Known rows, with every way that one mark hangs from another:
zase[pibi[sesed]]: [-4.55  2.63 -1.94  1.07  0.12 -0.78 -2.89 -1.86  0.79 -1.36  1.41  2.68
  3.90 -0.13  1.39  0.60  1.04  0.10  1.61 -2.55  0.57 -0.34 -0.20 -0.60
 -0.15  0.46  0.82 -0.09  0.97]
lipamap[mopakof[sesed zase[pibi[retok]]]]: [-2.46  0.16 -1.89  3.90  0.47 -0.82 -2.10 -0.09 -1.60 -2.54  0.75  3.55
  2.78  0.34  2.20 -0.58 -1.44 -1.92  0.98  1.74  0.20 -1.00  0.45  3.62
 -3.21 -1.53  1.56 -0.46 -0.40]
lipamap[mopakof[sesed]]: [-1.35  0.45 -0.21  2.38  0.97 -1.71 -0.57 -0.23 -1.41 -1.05  0.85  1.99
  0.51  0.06  1.61 -0.21  0.72 -0.49  1.18  1.29  1.61  0.00  0.38  2.03
 -1.78 -1.64  0.76 -1.70 -1.61]
vese[mopakof[sesed zase[pibi[lipamap retok]]]]: [-1.94 -0.36 -0.27  3.67 -0.84 -2.58 -2.26  1.09 -1.02 -2.20  1.06  1.62
  2.72 -0.23  1.58  3.36 -1.21 -1.72  0.63 -1.50 -0.88  0.55  0.82  3.35
 -1.52 -2.54  1.94 -1.02 -1.38]
vese[mopakof]: [-1.00  0.04  0.40  1.39 -1.46 -2.05 -0.07  1.85  1.32 -0.72  0.62  0.64
  1.90 -0.91  1.27  1.50  1.35 -0.83  0.41 -0.61  1.16  0.82  1.44  1.33
  0.31 -0.16  0.02 -3.14 -1.43]
vese[pibi[lipamap]]: [-2.24  0.15 -0.32  1.55 -0.79 -2.98 -0.30 -1.42 -1.40 -1.87  2.03  0.87
  1.39 -0.89  0.24  0.92  1.07  0.61  0.47 -0.69 -0.14 -0.57 -0.01  0.67
 -0.09 -1.26  0.42  1.04 -2.07]
zase[mopakof[sesed] pibi[retok]]: [-4.24  2.87 -0.53  2.02 -0.25  0.87 -2.37  2.11 -1.87 -2.20 -0.90  1.20
  2.68  0.73  2.36  1.54 -0.46  0.65  0.64 -0.39 -1.65  0.50 -1.07  1.15
  0.05 -0.70 -1.41 -1.35  0.28]
lipamap[mopakof[sesed zase[pibi]]]: [-1.19  0.73 -1.49  2.92  0.35 -0.54 -2.71 -1.37 -1.57 -1.99  1.19  2.47
  2.95  0.38  2.68 -1.12 -1.09 -1.60  2.02  1.07  0.97 -1.22  1.36  2.22
 -2.51 -2.00  1.00 -1.56 -1.96]
pibi[zase[mopakof]]: [-2.78  2.59 -1.94  0.49 -2.18  1.24 -0.05  1.41  1.85 -2.07  0.50  0.22
  3.56 -0.46  1.79 -0.49  1.75  1.19  0.07 -1.01 -1.47  1.43 -1.05  1.63
  1.66 -0.07 -2.47 -1.24  0.35]
lipamap[mopakof[sesed[pibi] zase]]: [ 0.65  0.09 -0.57  2.04 -0.39 -1.61 -2.72 -0.69 -1.91 -2.10  1.90  1.63
  2.23 -0.21  1.81 -1.72 -1.16 -0.83 -0.32  1.68  1.06  0.34  2.87  2.23
 -2.60 -2.26  0.74 -0.47 -1.26]
mopakof[sesed zase[pibi[retok]]]: [-2.25  1.45 -1.92  2.68 -0.42 -0.30 -2.55  0.05 -1.63 -3.60 -0.44  1.87
  3.12 -0.09  1.61  0.54 -1.60 -1.29  1.23  0.35 -0.38 -0.11  0.60  2.28
 -1.35 -1.70  1.33 -0.70 -0.44]
zase[pibi[retok]]: [-3.57  1.79 -2.10  2.32 -0.68 -0.76 -1.36 -0.10  0.09 -1.90  0.11  2.56
  2.81  0.49  1.51 -0.30  0.04  0.17 -0.35 -0.08 -0.27 -0.41 -0.95  0.86
 -0.50  0.29  0.86  0.58  0.40]
vese[mopakof pibi]: [-1.73 -0.73  1.68  2.14 -1.82 -2.21  0.32  1.66 -0.60 -2.05  1.61  0.45
  1.34 -2.19  0.82  1.70  0.66 -0.05  1.28 -0.20  1.66 -0.52  1.09  1.43
  0.47  0.54 -1.02 -2.50 -2.51]
mopakof[sesed]: [-0.88  1.91 -0.36  1.19  0.36 -1.02 -1.54  0.13 -1.87 -2.31 -0.48  0.39
  0.99 -0.05  1.03  1.03  0.26  0.18  1.19 -0.01  0.88  0.78  0.69  0.53
 -0.14 -1.78  0.25 -1.85 -1.54]
mopakof[sesed zase]: [ 0.01  1.13 -1.11  1.35 -0.40 -1.03 -1.62 -0.29 -1.51 -3.13 -0.10  0.45
  2.39 -0.84  1.16  0.47 -0.71 -1.53  1.61  0.42  0.17  0.63  2.40  1.87
 -0.71 -2.39  0.66 -2.05 -1.51]
vese[mopakof pibi[retok]]: [-2.80 -0.89  1.37  3.08 -1.79 -2.49  0.82  2.93 -0.33 -2.54  0.89  1.41
  0.89 -2.59  0.42  2.53  0.43 -0.37  0.04  0.18  0.95 -0.29  0.17  2.87
 -0.21  0.98 -0.39 -1.27 -1.06]
sesed[pibi[lipamap[mopakof[zase]] retok]]: [-1.16 -0.90 -2.00  3.14 -0.65 -3.54 -1.20 -1.11 -0.23 -1.31  3.41  3.13
  2.13 -0.11  0.76 -1.13 -0.54 -1.42 -2.93  0.81 -0.81  0.63  1.14  3.68
 -3.22 -1.81  2.56  3.05  0.70]
pibi[lipamap retok[mopakof] sesed zase]: [-5.40  2.24 -3.61  1.31  0.27 -0.89  0.19 -1.34  1.03 -2.81  2.08  3.41
  2.30 -0.58  0.62  1.44  2.31  0.67 -2.31 -2.06 -0.42  2.55 -1.90  2.87
 -0.56 -1.45  1.21  2.30  4.36]
sesed[pibi[lipamap retok]]: [-1.97  0.69 -1.57  1.87 -0.91 -3.16 -1.60 -0.59 -0.60 -1.38  2.15  1.63
  1.47  0.28  0.21  0.22  0.16  0.78 -2.88 -0.93 -1.35  1.27 -0.28  1.40
 -1.00 -1.04  1.24  3.14  1.08]
pibi[zase]: [-1.81  1.92 -2.40  1.05 -1.64 -0.18  0.00 -0.49  1.35 -2.48  0.65  1.18
  2.54 -0.15  0.80 -1.01  1.73  1.23  0.31 -0.61  0.53  1.03 -0.83  1.62
  0.64 -0.15 -0.17 -0.47 -0.23]
lipamap[mopakof[zase[pibi[retok sesed]]]]: [-4.90  0.70 -2.77  3.65  0.01 -1.60 -2.05 -1.36  1.07 -1.74  2.05  4.68
  4.47 -0.68  1.88 -0.04  0.34 -2.65  0.73 -0.11  0.37 -0.99  0.14  3.06
 -3.00  0.13  2.24  0.83  2.38]

Rows:
[-2.52  1.14 -3.10  1.01 -0.89 -0.94 -0.31 -0.43 -0.44 -3.07  2.68  2.37
  2.00  0.64  0.65 -1.33  0.35  2.26 -4.76 -0.68 -0.75  2.56 -1.04  2.55
 -0.47 -1.62 -0.03  3.20  2.96]
sesed[pibi[lipamap retok[mopakof] zase]]
[-3.45  0.77 -2.43  2.28  0.23 -1.25 -2.76 -2.52  1.16 -1.25  2.57  3.79
  4.73 -0.49  2.20 -0.52  0.59 -2.23  1.81 -0.60  0.89 -1.40  1.00  1.62
 -2.39 -0.45  1.66 -0.19  0.78]
lipamap[mopakof[zase[pibi[sesed]]]]
[-4.12  1.23 -3.08  1.19  0.91 -1.84 -0.52 -1.44  0.18 -2.78  2.09  3.09
  2.63 -1.24  1.13  1.84  0.50 -2.09 -2.25 -1.24 -1.34  1.45  1.86  2.77
 -1.48 -2.43  2.14  1.82  3.59]
pibi[lipamap retok[mopakof[zase]] sesed]
[-2.23  1.64 -2.38  1.48 -2.35 -0.70 -0.83  0.28  0.77 -3.18  1.15  1.86
  2.67 -0.37  0.23 -1.46  0.22  1.79 -2.44 -0.38 -0.15  2.08 -1.31  2.32
 -0.07  0.81  0.01  2.04  1.53]
sesed[pibi[retok zase]]
[-3.40  1.88 -2.66  0.81 -0.78 -0.34 -3.04 -2.08  0.85 -2.23  1.51  2.36
  5.11 -0.74  1.79  0.70  0.23 -1.30  2.11 -2.17 -0.06 -0.54  1.35  0.28
 -0.81 -0.48  1.21 -0.25  0.74]
mopakof[zase[pibi[sesed]]]
[-2.37  1.05 -2.14  1.15  0.23 -1.93 -0.97 -0.48 -1.44 -2.09  2.15  2.17
  1.08  0.73  0.74 -0.52 -0.09  1.05 -4.87  0.00 -0.86  1.67  0.75  1.23
 -0.66 -1.92  0.49  2.70  2.59]
sesed[pibi[lipamap retok[mopakof]]]
[-2.97  0.84 -1.98  3.96  0.10 -2.56  0.24 -0.37 -0.50 -2.02  1.77  3.32
  0.56  0.48  0.64  0.53  1.29  0.27 -0.43  0.01  0.09  1.50 -2.86  4.63
 -2.36 -2.14  1.99  1.39  0.41]
pibi[lipamap[mopakof[sesed]] retok zase]
[-1.77  0.07 -1.07  3.21 -2.10 -1.43 -1.43  1.64  1.03 -1.97  0.89  1.91
  3.73 -0.68  2.12  1.35 -0.78 -2.33  0.44 -0.50 -0.11 -0.09  1.84  3.03
 -0.85  0.17  0.81 -1.95 -0.30]
vese[mopakof[zase[pibi[retok]]]]
[-1.56  1.96 -2.17  0.68  1.00  0.86 -2.75 -0.89 -3.03 -3.86  0.16  1.21
  3.32  0.53  2.63 -0.95 -1.44 -0.58  0.35  0.49  0.35  0.10  2.84  0.89
 -0.82 -2.69 -0.16 -1.82 -0.24]
retok[mopakof[sesed zase[pibi]]]
[-6.29  2.65 -2.43  1.41 -1.46 -1.01 -0.38  0.39  2.58 -1.62  1.62  2.19
  3.45 -0.95  0.88  2.91  2.45  0.52 -0.89 -3.35 -2.75  2.49 -3.16  3.13
  0.53 -0.50 -0.15  1.92  3.62]
pibi[lipamap retok sesed zase[mopakof]]
[-3.66  2.74 -1.30  1.72 -1.58  1.03 -0.44  2.44  0.04 -3.32 -0.69  0.91
  2.41 -0.52  1.57  1.30  0.45  1.06 -0.01 -0.39 -1.68  2.33 -2.14  3.27
  0.50 -0.70 -1.84 -1.13  1.09]
pibi[retok zase[mopakof[sesed]]]
[-4.96  1.31 -3.10  2.27 -0.39 -2.22 -2.47 -2.24  0.87 -2.02  2.18  3.33
  4.44 -0.41  1.24  2.27  0.31 -1.72  0.29 -2.48 -1.46  0.24 -0.30  2.16
 -1.54 -1.38  2.75  2.29  1.92]
mopakof[zase[pibi[lipamap retok sesed]]]
[-0.78 -0.21  1.38  2.65 -0.66 -3.52 -2.08  2.13 -1.54 -1.41  1.83  0.88
  0.36 -0.15  0.13  3.34 -0.45  0.31 -1.87 -1.52 -0.14  2.47  0.24  2.53
 -1.22 -1.96  1.05  0.23 -0.34]
vese[mopakof[sesed[pibi[lipamap retok]]]]
[-1.17  0.51 -2.49  0.69 -0.62 -0.19 -1.20  0.18 -1.19 -3.54  1.24  1.83
  2.86 -0.83  1.07 -2.02 -1.30 -0.82 -4.09  1.58 -0.38  0.91  3.32  2.26
 -1.16 -1.26  0.02  0.96  2.38]
sesed[pibi[retok[mopakof[zase]]]]
[-4.03  1.62 -3.22  0.53  0.85 -0.66 -2.80 -3.30 -0.09 -2.40  2.89  2.78
  4.49  0.03  2.23  0.66  0.35 -1.25 -0.45 -2.34 -0.79  0.11  1.85  0.53
 -1.25 -2.47  1.53  0.81  2.00]
retok[mopakof[zase[pibi[lipamap sesed]]]]
[-4.88  1.72 -1.92  1.97  0.22 -3.22 -0.93 -1.20  0.95 -1.24  1.61  2.98
  1.90 -0.73  0.25  2.90  1.92 -0.33 -0.55 -2.44 -0.95  1.33 -1.19  1.66
 -0.96 -0.98  2.60  2.23  2.34]
pibi[lipamap retok sesed]
[-2.39  0.07 -2.69  3.11 -1.37 -2.70 -0.48 -0.79  0.78 -1.36  3.37  3.52
  1.84  0.41  0.43 -1.67  0.94  1.28 -3.19 -0.05 -0.32  1.47 -2.45  3.92
 -2.10 -0.66  1.58  3.73  1.56]
sesed[pibi[lipamap[mopakof] retok zase]]
[-0.26  0.01 -1.18  2.64  0.39 -1.90 -1.08 -0.52 -1.31 -1.98  1.12  1.91
  1.95 -0.58  1.98 -0.43 -0.39 -2.06  1.60  1.74  1.03 -0.42  2.16  3.22
 -2.29 -2.54  1.25 -2.03 -1.85]
lipamap[mopakof[sesed zase]]
[-4.32  0.52  0.54  1.51 -2.44 -1.22  0.18  0.47  1.77 -2.83  2.40  1.36
  2.90 -3.02 -0.02  2.73  2.18  0.66  2.15 -2.52  1.98  0.80 -1.35  2.50
  0.31  1.37 -0.77 -1.41 -0.16]
vese[mopakof pibi[sesed zase]]
[-3.09 -0.56  0.13  3.10 -2.99 -1.56  1.32  2.40  0.64 -3.82  1.22  1.41
  1.82 -2.70  0.04  1.66  0.80  0.67  0.17 -0.34  1.07  0.85 -1.57  4.09
  0.28  1.36 -0.75 -0.77 -0.73]
vese[mopakof pibi[retok zase]]
[-3.60  2.28 -1.25  1.00 -0.85 -0.45 -2.28 -0.15  0.03 -0.52  1.50  1.09
  3.68  1.31  2.47  0.64  1.03  0.73  0.05 -2.31 -2.59  0.08 -0.69 -0.25
  0.55 -1.56 -1.23 -0.22 -0.45]
zase[mopakof pibi[lipamap]]
[-7.04  2.88 -1.66  1.72 -0.45 -0.82 -2.64 -0.17  0.94 -0.70  1.76  2.77
  4.02  0.38  1.88  3.10  1.22 -0.06 -0.24 -3.34 -2.86  0.83 -2.32  0.73
  0.07 -0.50  0.31  1.70  2.86]
zase[mopakof pibi[lipamap retok sesed]]
[-0.56  0.41 -1.28  2.11 -0.55 -2.81 -2.34 -0.36 -2.33 -3.05  1.36  1.19
  1.73 -0.18  0.54  1.05 -1.65 -0.52 -1.92 -0.61 -1.33  1.79  1.22  2.74
 -1.86 -3.33  1.83  2.34  0.29]
mopakof[sesed[pibi[lipamap retok]] zase]
[-4.59  2.23 -1.64  2.29 -0.79 -0.74 -1.79  0.67 -0.14 -0.40  0.85  1.91
  3.25  1.03  2.09  1.26  0.50  0.35 -1.04 -1.70 -3.01  0.55 -1.73  1.09
  0.09 -1.03 -0.54  0.90  1.19]
zase[mopakof pibi[lipamap retok]]
[-2.15  2.26 -1.77  0.17 -2.33 -0.42 -1.61  0.28  0.84 -1.43  2.76  0.50
  3.72  0.63  1.20 -0.59  1.09  2.44 -2.03 -2.30 -2.07  2.57 -1.01  1.28
  1.05 -1.11 -1.77  1.68  0.67]
sesed[pibi[lipamap zase[mopakof]]]
[-5.01  2.19 -3.02  1.59 -1.26 -1.12 -0.16 -0.56  2.27 -2.82  0.87  2.82
  2.99 -1.31  0.42  1.29  2.13  0.29  0.05 -1.78  0.36  1.80 -2.43  2.85
 -0.40  0.61  0.81  1.39  2.96]
pibi[retok sesed zase]
[-5.71  1.32 -1.81  2.13 -1.81 -0.99  0.40 -0.47  0.84 -4.19  1.66  2.94
  3.02 -2.85 -0.41  1.40  1.64  0.79  0.55 -1.27  0.56  0.63 -2.99  2.89
 -0.14  1.27  0.17  1.81  2.19]
vese[pibi[retok sesed zase]]
[-5.32  1.94 -3.01  2.06 -0.82 -2.38 -0.21 -1.48  2.14 -2.25  2.34  3.12
  2.63 -0.87 -0.04  2.45  2.36  0.37 -0.67 -2.98 -0.86  2.22 -2.82  2.89
 -0.40 -0.60  1.89  2.71  2.85]
pibi[lipamap retok sesed zase]
[-0.51 -0.22 -1.05  2.97  0.77 -3.15 -1.23 -1.57 -1.54 -1.49  2.20  1.85
  1.61  0.27  1.70  0.39 -0.01 -2.17  1.01  0.42 -0.24  0.23  1.74  3.28
 -2.59 -3.74  2.11 -0.39 -1.73]
pibi[lipamap[mopakof[sesed zase]]]
[-2.96  2.58 -2.03  0.80 -1.97 -0.45 -0.08  0.32  1.51 -1.25  1.67  0.65
  3.15  0.48  1.58  0.71  2.08  1.36 -0.49 -2.29 -2.39  2.08 -1.80  1.69
  1.06 -1.49 -1.15  0.14  0.29]
pibi[lipamap zase[mopakof]]
[-5.52  0.91 -2.93  3.32 -0.35 -2.71  0.12 -1.84  2.21 -1.28  3.38  4.49
  2.02 -0.57  0.34  1.07  2.49 -0.24 -0.58 -1.70 -0.42  1.52 -3.06  4.29
 -2.42 -0.47  2.45  2.98  2.69]
pibi[lipamap[mopakof] retok sesed zase]
[-3.96  1.00 -2.17  1.64 -1.10  0.38  1.48  0.57 -1.17 -4.81  0.91  2.41
  1.83 -1.87  0.79 -1.25  0.52  1.54 -1.92  1.11  0.64  0.62 -1.42  2.91
 -0.14  0.07 -1.38  0.77  1.65]
vese[pibi[retok[mopakof] zase]]
[-0.91 -0.16 -0.95  2.01 -0.27 -3.52 -1.53 -1.86 -0.48  0.10  3.79  2.48
  1.53  0.95  1.01 -1.38  0.87  0.50 -2.09 -0.21  0.20  0.31  0.76  1.17
 -2.21 -1.53  1.26  2.01 -0.79]
sesed[pibi[lipamap[mopakof]]]
[-4.45  1.41  0.04  2.54 -1.53 -0.37  0.02  1.54 -1.78 -3.94  0.96  1.06
  1.68 -1.21  0.43  2.40  0.36  1.89 -0.20 -1.12 -2.24  1.67 -3.41  3.23
  0.30 -1.45 -1.66  0.96 -0.10]
vese[pibi[lipamap retok zase[mopakof[sesed]]]]
[-0.40  1.29 -0.23  0.87  0.21 -2.52 -2.81 -1.12 -2.51 -1.76  2.01  0.52
  0.92  0.63  0.35  0.72 -0.07  1.55 -1.19 -1.25 -0.16  1.49  0.55  0.25
 -0.75 -2.78  0.63  1.33 -1.32]
mopakof[sesed[pibi[lipamap]]]
[-1.63  1.29 -3.28  0.77  0.16  0.74 -1.92 -1.13 -0.89 -3.18  0.90  2.05
  4.16  0.33  2.82 -2.21 -0.71 -0.93 -0.60  0.48  0.00 -0.62  3.00  0.63
 -0.24 -1.52 -0.33 -1.26  0.30]
retok[mopakof[zase[pibi]]]
[-3.55  1.68 -0.62  0.68 -2.71  0.89  0.50  1.45  0.08 -3.40  0.95  0.40
  3.38 -1.59  1.15 -0.35  1.45  1.90  0.77 -0.56 -1.04  0.42 -1.41  1.65
  1.68  0.86 -3.48 -0.89 -0.59]
vese[pibi[zase[mopakof]]]
[-0.62 -1.18  1.17  1.87 -2.36 -2.06  0.21  1.24  0.17 -2.83  1.48  0.18
  2.53 -2.89  1.02  1.70 -0.29 -1.77  1.44 -0.08  1.04 -0.68  2.96  2.44
  0.00 -0.18 -0.55 -2.78 -2.79]
vese[mopakof[zase] pibi]
[-5.96  0.76 -2.22  3.70  0.93 -2.93 -1.94 -2.31  0.72 -0.08  3.01  5.11
  2.51  0.43  1.59  1.40  1.57 -0.77 -0.45 -1.84 -0.37 -0.42 -2.16  2.15
 -2.61 -0.59  2.84  2.65  2.22]
zase[pibi[lipamap[mopakof] retok sesed]]
[-2.13  0.98 -2.18  3.08 -0.05 -1.92 -2.82 -0.99 -2.17 -3.06  0.61  2.00
  2.51  0.29  1.27  1.43 -1.41 -0.99  0.42 -0.88 -1.60  0.42  0.03  2.62
 -1.78 -3.06  2.28  1.00 -0.65]
mopakof[sesed zase[pibi[lipamap retok]]]
[-4.36  2.51 -0.65  2.45 -0.13 -0.55 -2.46  1.14 -1.89 -1.64  0.27  1.66
  2.45  1.17  2.06  2.51 -0.14  0.79 -0.27 -1.52 -2.72  0.77 -1.98  1.46
 -0.22 -2.12 -0.49  0.24  0.39]
zase[mopakof[sesed] pibi[lipamap retok]]
[-4.23  1.11 -2.56  2.26 -0.42 -2.48 -0.30 -2.67  2.13 -0.77  3.79  3.68
  2.70 -0.15  0.80  0.59  3.14  0.00  0.29 -2.16  0.39  1.18 -2.40  2.83
 -1.67 -1.16  1.82  1.66  1.48]
pibi[lipamap[mopakof] sesed zase]
[-2.77  0.53 -0.76  1.60 -1.48 -1.16 -2.71 -0.33  2.06 -1.62  1.86  1.66
  4.71 -1.24  1.83  2.12  0.51 -2.28  2.10 -2.56  0.78 -0.03  2.20  1.54
 -0.71 -0.04  0.80 -2.32 -0.01]
vese[mopakof[zase[pibi[sesed]]]]
[-1.12  0.30 -2.14  1.97 -1.38 -2.28 -0.98 -1.82  0.69 -0.83  4.40  2.48
  2.16  0.93  0.86 -2.12  1.47  1.59 -2.02 -0.67  0.39  1.23 -1.34  2.17
 -1.63 -1.36  0.68  2.49  0.03]
sesed[pibi[lipamap[mopakof] zase]]
